Every row comes from one small tree of marks. The marks that hang from a mark follow it in brackets, in the order of their numbers. Every link used is in the known rows. Which tree was each row made from?
Known rows:
j483{j680{j60 j122 j709 j809}}: [-16.2  11.9  12.1 -39.1 -16.3  10.0  10.5 -25.7  12.0 -15.3  -5.7  -7.6
  -2.9   9.6  -3.6 -19.9  -0.9  28.1  49.7   8.8 -16.1   3.2 -20.3  21.5
 -32.2]
j992{j60 j809{j680}}: [  3.6 -13.1  10.0   9.5 -18.5  -9.7  40.5   0.8 -37.1   0.1  15.7  28.0
 -16.8  23.0   5.3   1.9   0.8  24.9  32.1 -21.8 -43.8   3.8 -10.8  17.7
  10.4]
j531{j680}: [ -4.4 -31.3  18.1  -1.5  15.1 -17.1  10.9  -3.8   4.1  -5.2  -0.8  17.9
 -17.4  15.2  28.2 -10.3   2.7  30.0  28.2   3.6 -42.9   4.0 -22.2  23.0
 -27.3]
j992{j483 j709 j809}: [  7.2 -13.3  12.4  24.0 -26.7  -1.0  37.2  23.8 -17.3  34.0   0.6  33.8
 -25.8  11.9   2.0   1.5   2.5  21.1   0.2 -39.2 -59.3  -0.3 -17.2   9.3
  17.6]
j483{j680}: [ -3.2 -21.6   2.6 -15.0   6.6  -6.2  12.9  11.4   5.6 -14.6  -3.4  18.9
 -29.9   5.4   6.9 -14.4   7.3  24.7  26.3   1.6 -35.1   0.4 -24.3  32.6
 -23.4]
j483{j680{j709}}: [ -7.4 -18.3   6.6 -32.9  -9.4  -7.3  24.7  10.6   7.4 -16.2 -12.4   5.1
 -32.3   9.0   4.6 -23.8  -6.0  36.9  27.0   1.5 -24.7   4.3 -33.1  32.9
 -19.0]
j680{j60 j122 j709{j482} j809}: [-42.9  11.9  36.5  -5.7 -25.9  10.9   4.8 -27.2  20.7  14.8  -0.2 -11.2
  19.5   2.3  -7.2  -2.1 -18.3  19.0  27.5  -6.9 -31.5  11.1 -25.6  12.4
 -23.5]
j680{j122 j709}: [-13.3 -13.3  27.6 -20.5 -15.7  -9.2  11.8  -9.7  18.4   0.3   6.2  14.5
  -9.0   8.4  -8.0 -15.1 -26.0  23.0  28.3  -7.9 -26.6  17.6 -13.8  19.1
 -16.9]
j680{j60 j122 j709}: [-29.1  -1.6  32.5 -12.1 -11.4   2.4  15.3 -23.2  18.9  -3.1  10.8   5.6
  -2.4  -3.6 -15.5 -20.2 -18.6  29.9  31.8   2.2 -27.2  10.2 -13.7  21.9
 -24.6]
j992{j60 j709 j809{j680}}: [  7.9 -10.0  22.6  24.6 -44.7  -1.2  47.0  11.5 -45.6  15.2  15.5  32.4
 -23.6  19.9  -1.5   0.7   4.9  25.9  18.6 -27.2 -41.6   2.7  -6.6  11.7
  26.0]
j680{j60 j122 j809}: [-21.2  14.8  23.1   2.7  -6.4   9.6   0.7 -27.0   9.5  -5.5   6.9  11.1
  16.3   8.9   0.0  -8.9   3.1  16.6  38.8   2.0 -38.9   5.4  -9.2  16.6
 -28.2]
j531{j680{j60 j122 j709{j482}}}: [-39.5 -22.1  41.1  -6.4   3.2  -0.7   1.2 -30.7  34.5  11.2   5.8 -10.0
   9.8  -4.8   5.6  -4.6 -22.3  26.9  27.2   7.6 -21.7   1.6 -19.5  14.9
 -36.0]
j992{j60 j709}: [-11.9 -10.2  29.3  32.8 -44.0  -6.5  30.7   7.9 -14.6  11.7  11.3  25.3
 -14.5   1.9 -11.3  -8.3   2.3  24.6   5.1 -24.2 -41.0  11.8 -13.3  14.7
   1.9]
j483{j680{j122 j709 j809}}: [ -5.1   8.3   9.9 -47.1 -17.0   1.6   6.5 -13.3   9.6  -7.7 -12.2   0.1
 -10.4  20.3   4.4 -15.1  -6.5  18.0  43.7   1.5 -17.0  14.6 -18.0  19.2
 -22.0]
j483{j680{j809}}: [ -0.3  -3.3  -1.9 -20.7  -4.9   0.4  11.8   0.1  -5.4 -11.5 -16.0   9.8
 -15.2  20.6  20.7  -9.6  13.5  21.8  38.5   1.5 -37.4   5.6 -21.8  21.9
 -20.6]
j60{j680{j122 j709}}: [ -9.0 -10.3  13.7 -24.5 -10.7 -15.7   9.0  -8.7  25.2  -4.7  -1.5  11.3
 -13.2  11.6  -0.1 -10.1 -12.9  13.0  46.2  -2.3 -13.6   1.2 -15.6  22.3
 -15.7]
j809{j680{j60 j122 j709{j482}}}: [-29.1 -15.3  41.6   2.6 -12.7  14.4  15.4 -18.2  21.4   0.1  18.5 -11.6
  -5.0   1.4  -8.8  -6.4 -28.1  24.6  33.9  14.0 -19.1  -2.0 -11.1  17.7
 -13.9]
j60{j680{j122 j709{j482} j809}}: [-21.7   2.5  19.0 -22.7 -24.9 -13.0  -0.8 -15.4  27.0  16.4 -11.1  -4.1
   8.8  15.8   9.8   8.1 -14.1   2.2  39.4 -11.0 -20.6   3.1 -21.1  10.9
 -16.2]
j60{j680}: [ -5.1 -17.1   4.8  -2.6   1.3 -19.6  11.9   7.1  16.2  -7.7  -7.2  20.9
 -17.1   9.0  14.6  -4.9   9.9  16.1  38.2  -5.0 -37.9 -11.3 -22.7  29.5
 -17.0]
j531{j680{j60 j809}}: [-21.9  -2.7  19.2   4.2  11.1  -2.2   9.4 -27.1  -0.3  -6.8  -6.9   5.2
   4.8  14.5  22.8 -10.6  18.6  34.8  41.3   5.4 -45.4  -4.8 -27.0  21.2
 -36.7]
j60{j680{j709}}: [-14.3 -14.7  10.2 -19.2 -11.0 -23.8  25.8   7.0  18.1  -4.3 -13.0  11.8
 -14.7  11.2   7.6 -16.3  -2.1  26.3  38.6  -7.6 -29.5  -6.4 -30.9  27.9
 -15.0]
j709{j482}: [-23.3 -25.9  21.7  13.0 -10.3  -5.7   9.8   9.7  12.2  16.6   0.6  12.9
  -2.7   1.2  11.6   4.4 -13.7  19.5   6.1 -14.8 -50.1  11.2 -25.3  21.1
 -14.6]
j680{j122}: [ -7.4 -11.6  21.7  -0.1  -3.8  -4.6   3.2 -10.2  13.7  -1.6  14.4  24.2
  -6.6   4.0   2.4  -5.4 -10.9  11.7  25.7  -4.6 -35.1  15.5  -5.4  16.4
 -18.7]
j992{j60 j122 j483 j709}: [  9.1  -4.3   1.1  40.7 -47.2  -3.8  39.1  25.2 -26.5   5.2   5.1  30.3
 -17.2   9.8 -18.5  -0.4   9.7   9.4  18.5 -34.4 -35.3   3.0 -18.1  -2.8
   9.0]

Write each row's tree:
[-21.1  -9.2  31.8  -5.5  -6.7   3.8  33.0  -3.0   2.8 -20.1   6.8  -2.5
 -22.5  12.2  -5.3 -23.9  -9.4  46.1  41.9  17.1 -28.4  -9.7 -24.7  24.3
 -11.7]
j809{j680{j60 j709}}
[-29.2  15.9  30.1 -15.4 -21.2   7.6   9.8 -30.9   9.0  -1.6   0.7   2.6
  12.4  11.4 -11.0 -15.3  -7.3  27.4  39.9  -0.7 -30.0  11.9 -16.7  14.4
 -25.7]
j680{j60 j122 j709 j809}
[ -8.3 -22.6  29.9 -23.9   2.2 -14.4   8.8 -19.7  17.9   0.1   0.8   7.9
 -16.7  14.5  15.1 -12.6 -23.0  26.6  37.4   6.3 -18.9  15.9 -13.4  17.4
 -25.9]
j531{j680{j122 j709}}
[-28.9   1.4  33.9 -18.4 -32.2  -1.3   2.6 -14.1  13.9  20.2  -8.4  -2.6
  10.5  11.5   7.0   3.8 -27.9  11.9  23.5 -17.8 -30.9  24.5 -22.1   9.4
 -13.8]
j680{j122 j709{j482} j809}
[ -1.6   5.3   5.7 -12.4  -6.9 -12.9  -2.3 -17.2  13.7  -6.2  -4.4  15.4
   0.5  21.7  14.5   4.5   9.1  -0.7  55.1  -6.1 -28.6   1.3  -9.6  17.1
 -18.0]
j60{j680{j122 j809}}
[ -5.6   8.3  -7.6 -15.3 -43.9 -19.9  31.2  -1.5 -17.7  -9.5 -21.1   9.9
   4.6  26.1  -1.7  -7.3  13.1   8.8  62.1 -25.9 -16.0   3.3 -36.9   3.7
 -11.2]
j992{j60{j680{j709 j809}} j122}
[ -1.0  -2.0  15.2  47.0 -43.9  -8.0  40.4  11.8 -14.4  11.3  12.7  23.0
 -21.5   3.3 -10.2   2.2   4.1  20.1   8.9 -30.8 -41.4  -0.6  -7.7   9.9
   5.3]
j992{j60 j483 j709}
[-21.9 -28.0  34.1  -4.8 -19.5  -3.1  23.4   9.4   8.0   1.9   0.6  -1.4
 -19.1  14.5   8.3  -2.4 -27.7  31.9  20.0  -0.2 -35.1   3.2 -29.6  16.9
   0.0]
j809{j680{j709{j482}}}
[ -6.3  -3.1  28.3 -26.7  -7.6 -11.5   5.4 -26.3   6.4   3.0  -9.7   1.0
   0.2  25.3  23.9  -8.8 -10.4  25.2  44.7   1.4 -22.7  20.0 -15.0   9.9
 -26.1]
j531{j680{j122 j709 j809}}
[-17.6   3.4  23.7  -1.5  11.4  -3.4  -1.6 -41.3  11.0  -5.5   4.4   5.6
  13.9  11.9  22.7  -4.6   9.5  19.4  49.8  12.7 -32.0   1.2  -8.2  16.1
 -43.3]
j531{j680{j60 j122 j809}}
[-23.9 -14.8  33.0 -16.8   6.1  -4.9  10.6 -32.8  20.8  -5.5   6.8  -1.2
  -2.4   2.1   5.7 -16.7 -14.9  33.5  37.4  15.2 -20.9   2.5 -15.8  20.0
 -37.9]
j531{j680{j60 j122 j709}}
[-30.4   9.0  28.6  -9.4 -20.4   3.7  23.7 -15.9  -2.4  -5.6 -10.1  -1.2
   3.8  10.2   0.8 -23.5  -1.1  44.7  34.9  -4.4 -45.7   6.0 -35.0  22.6
 -19.9]
j680{j60 j709 j809}
[ -9.1  11.5  -2.5 -16.2 -10.6   6.9  28.7  -6.2   3.9 -10.3 -17.6 -12.4
 -16.2  15.2  -2.4 -21.2  11.8  37.7  47.3   1.9 -28.5 -16.4 -26.8  17.1
 -27.6]
j992{j483{j680{j60 j709 j809}}}
[  5.5   4.6   1.8 -25.5  -2.7  -0.4  -0.1 -14.0   8.7 -12.2  -3.1  11.5
  -8.8  18.2  12.8  -6.4   6.4   7.7  46.1   3.4 -25.2  11.5  -8.1  21.9
 -25.5]
j483{j680{j122 j809}}
[ -6.8  10.5  14.5 -29.8 -21.3 -13.4   5.6 -20.7  19.4  -2.6 -13.9   3.4
  -2.3  24.0  10.7  -6.9  -4.4   7.0  53.3  -2.8 -20.0   7.4 -18.5  14.9
 -15.3]
j60{j680{j122 j709 j809}}
[ -3.1 -10.6  33.7 -17.7 -11.1  -0.8  17.6  -8.1   7.5 -11.6  12.5   8.3
 -26.2  21.3  -3.7 -14.1 -25.9  22.9  44.1   8.9 -17.2   8.4  -5.5  15.2
  -4.5]
j809{j680{j122 j709}}
[-21.6 -14.4  11.5 -24.1  -3.1   3.2  25.8  -4.8  16.0 -19.1  -5.4  -1.2
 -20.2  -1.9 -10.0 -31.1   2.0  44.5  33.2  10.1 -26.8  -7.5 -32.7  36.9
 -29.8]
j483{j680{j60 j709}}
[-17.9  -4.9  35.0  -7.4  -8.6   6.6  20.9 -20.5  11.9 -22.8  20.6  -0.3
 -11.8  10.4 -15.7 -15.8 -16.8  31.1  45.6  16.2 -18.4  -0.8  -7.2  22.0
 -13.9]
j809{j680{j60 j122 j709}}
[  5.7 -13.8   9.0  -6.7 -17.6  -2.9  51.1  13.5 -19.7   6.5   1.3  17.7
 -34.7  29.0   6.9  -3.2 -15.9  32.4  31.5 -18.2 -41.2  -3.5 -20.2   8.9
  15.4]
j992{j483 j809{j680{j709}}}
[-44.0  -8.7  38.3  -4.8 -18.6   5.2   9.6 -17.1  30.6  12.2  11.1  -2.8
   6.9 -10.6 -13.0  -7.3 -25.9  21.2  19.2  -7.0 -27.7   7.4 -20.6  16.2
 -23.2]
j680{j60 j122 j709{j482}}
[-15.2 -20.8  39.8  -7.9 -19.2   0.2  12.0  -4.1  17.7   3.9  14.3  -2.9
 -16.3  14.4   0.7  -0.1 -35.9  17.0  28.7   3.9 -19.0  10.5 -11.2  12.6
  -5.0]
j809{j680{j122 j709{j482}}}
[-27.7 -25.1  18.1 -10.5 -17.6 -18.9  14.5   6.1  24.6  11.5 -13.0  -2.8
 -11.9   6.0   8.0  -2.6 -12.8  20.5  25.6 -12.6 -28.9  -5.3 -36.0  21.4
 -16.6]
j60{j680{j709{j482}}}
[-48.1 -18.9  34.9   3.9 -16.6   2.3  19.7  -2.3  18.8  12.5   2.3  -3.0
   4.0  -9.5  -6.7 -12.0 -17.4  38.4  11.5  -7.6 -40.7   2.3 -39.1  22.6
 -21.2]
j680{j60 j709{j482}}
[-31.0  -6.3  15.5 -13.3 -25.8 -16.4   9.6  -0.1  18.6  15.3 -23.8  -5.1
   2.4  18.7  18.8   2.2  -3.1  14.2  33.9 -14.7 -32.9  -2.8 -39.1  16.0
 -14.0]
j60{j680{j709{j482} j809}}
[ 10.3  -4.6 -20.4  15.3 -16.3 -27.8  42.0   2.6 -16.7   7.6   3.8  23.6
 -12.3  12.4   2.9  10.6  16.6   4.1  36.6 -38.9 -42.9 -16.6  -8.2  14.2
  -0.4]
j992{j60{j680} j483 j809}
[  2.2  -4.9  20.8 -12.5 -32.5  -7.5  40.4 -11.9 -24.7   4.9  21.3  19.0
 -10.0  19.3 -13.5  -4.0 -20.0  18.8  40.9 -21.0 -21.7  15.8  -3.4   8.9
  11.2]
j992{j60 j809{j680{j122 j709}}}
[ -4.2  -8.8  22.3  22.3 -44.2 -10.5  41.4  10.3 -32.3  31.1  10.4  35.5
  -8.6   6.0  -7.4  -0.7   2.5  21.1   0.7 -45.7 -53.2  13.1 -16.0  11.5
  14.3]
j992{j60 j709 j809}
[-12.9 -27.5  17.0  11.2 -38.7  10.4  24.0  33.3 -21.2  43.4  -2.4  35.4
  -2.5   6.0  -0.2  10.1  -4.1   1.4  -6.8 -47.3 -51.6  16.8 -42.0   1.2
  16.1]
j992{j122 j709{j482} j809}
[-46.3   5.4  36.1  -1.7 -28.1   8.0  16.6 -11.5   8.8  14.4  -9.2 -11.3
  15.0   4.1   3.0  -7.8  -9.8  36.1  18.7 -11.0 -42.8   3.4 -40.7  16.7
 -21.0]
j680{j60 j709{j482} j809}
[ -8.7  -5.6  29.2   6.3   7.5  12.2  17.4 -18.6   7.2 -23.6  28.1  12.3
 -10.1   9.5  -7.3 -12.2  -5.0  20.4  45.6  19.5 -27.7  -6.5   1.2  21.6
 -19.1]
j809{j680{j60 j122}}
[  6.2 -23.4   6.7 -25.2 -23.7   4.0  41.4  24.6 -36.5  -4.7  -5.4  28.6
 -21.7  33.1   3.7 -14.8 -12.9  21.5  41.0 -19.2 -31.2  12.7 -36.7   8.9
  13.6]
j992{j122 j809{j680{j709}}}
[  1.8  -9.8   3.1  17.8   5.0   7.8  43.6   3.8 -19.3  -4.0  14.7  18.8
 -21.6  15.2   2.1  -5.1   4.0  31.2  33.9  -7.8 -51.4 -20.6 -13.2  18.3
   2.4]
j992{j483 j809{j680{j60}}}
[  4.0  -1.8 -13.2  -7.7  10.7  10.1  24.9  -9.1   5.4  -0.9  10.4  17.6
 -11.6  -2.1  -8.2  -1.6   4.3   8.5  33.1  -7.6 -34.0  -9.1  -4.2  21.5
 -20.2]
j992{j483{j680{j60 j122}} j809}
[-29.4 -18.1  35.5 -12.1 -13.5 -11.9   6.6 -10.9   5.8  16.4 -18.4  -6.8
   1.7  22.2  32.8   0.1 -10.9  30.0  23.4  -7.7 -38.9  10.5 -37.8  11.9
 -21.2]
j531{j680{j709{j482} j809}}
[  8.6  -6.7 -16.3  12.9  -9.2 -12.8  32.1   8.3  -8.9 -15.7   6.1  12.6
 -24.2   9.8  -2.7  -3.6  14.5  21.4  33.8 -14.0 -29.6  -9.2  -7.6  16.7
 -17.0]
j992{j60 j483{j680}}
[ 11.3  -8.0 -22.9  15.7 -26.6 -10.3  41.9  17.3 -39.4  12.4   4.4  37.5
  -6.1  13.0  -6.3   5.7   5.2   4.5  27.7 -53.0 -44.0  10.4 -16.5  -1.7
   3.7]
j992{j60 j122 j483 j809}
[  3.7  -5.2   8.0  36.9 -42.7  -8.8  46.8  13.8 -32.9  31.4  11.5  33.0
 -15.6   7.5 -10.3   4.7   5.3  18.0   5.0 -49.8 -52.7   2.2 -12.7   2.0
  20.4]
j992{j60 j483 j709 j809}
[ 10.4  -3.4  -3.6  30.4 -39.2 -20.5  47.3  15.5 -21.2  24.8   1.6  27.7
 -19.4   9.8  -5.7  11.0  18.5  10.9  21.7 -41.7 -40.4 -14.9  -8.7   8.0
  19.8]
j992{j60{j680} j483 j709 j809}
[ 18.3   1.6 -14.5   0.6 -33.4  11.1  25.0  27.6 -18.6   3.2 -19.2  20.2
 -23.9  21.7   1.7  -2.0  23.5   5.8  30.7 -20.2 -32.0  -5.0 -30.2   2.4
  -1.6]
j992{j122 j483{j680{j809}} j709}
[-10.4  -7.7  17.3  44.8 -50.5  -5.7  41.9  15.5 -22.1  49.4  14.6  23.3
  -4.2  -1.6  -7.0  19.8  -4.8  11.7  -9.9 -54.4 -53.4   2.3 -16.5  -2.0
  17.9]
j992{j60 j483 j709{j482} j809}
[ -2.7  -1.9   1.6   4.9 -16.8 -24.4  14.5 -16.5  12.0  -8.9  14.9  19.0
  -1.5   5.2  -4.6   3.2   2.8  -1.9  50.6 -10.8 -18.7  -1.7   1.6  18.9
 -18.6]
j992{j60{j680{j122}}}
[ 25.5 -21.0 -14.4   4.4  -6.6   5.8  42.8  25.2 -35.1  -2.9   4.2  33.8
 -26.0  33.0   9.5   1.4   1.3  11.3  38.0 -22.5 -42.8  -4.0 -19.4   1.7
  13.5]
j992{j122 j483 j809{j680}}
[-11.4  -4.8   7.0 -14.8  13.5   6.0   6.6 -15.5  21.0 -23.0  12.0   8.8
 -12.3  -8.7  -8.7 -18.0   3.9  17.8  39.4  17.1 -21.0  -5.1  -6.8  32.1
 -35.6]
j483{j680{j60 j122}}
[-17.8 -19.4  20.7  35.7 -57.7   1.6  24.5  26.0 -18.7  20.7   6.2  22.8
   1.8  -2.6 -11.7   9.0  -2.2   3.3   2.8 -36.6 -36.4   9.7 -28.7   0.1
   3.6]
j992{j60 j122 j709{j482}}
[ 12.9  -7.5   0.7  24.9 -32.7  -3.5  38.6  19.8 -12.6   0.1   5.2  13.6
 -32.1   3.2 -11.6  -3.3  17.6  18.4  17.3 -20.1 -28.5 -10.4  -5.6  11.7
  -1.2]
j992{j60 j483{j680} j709}
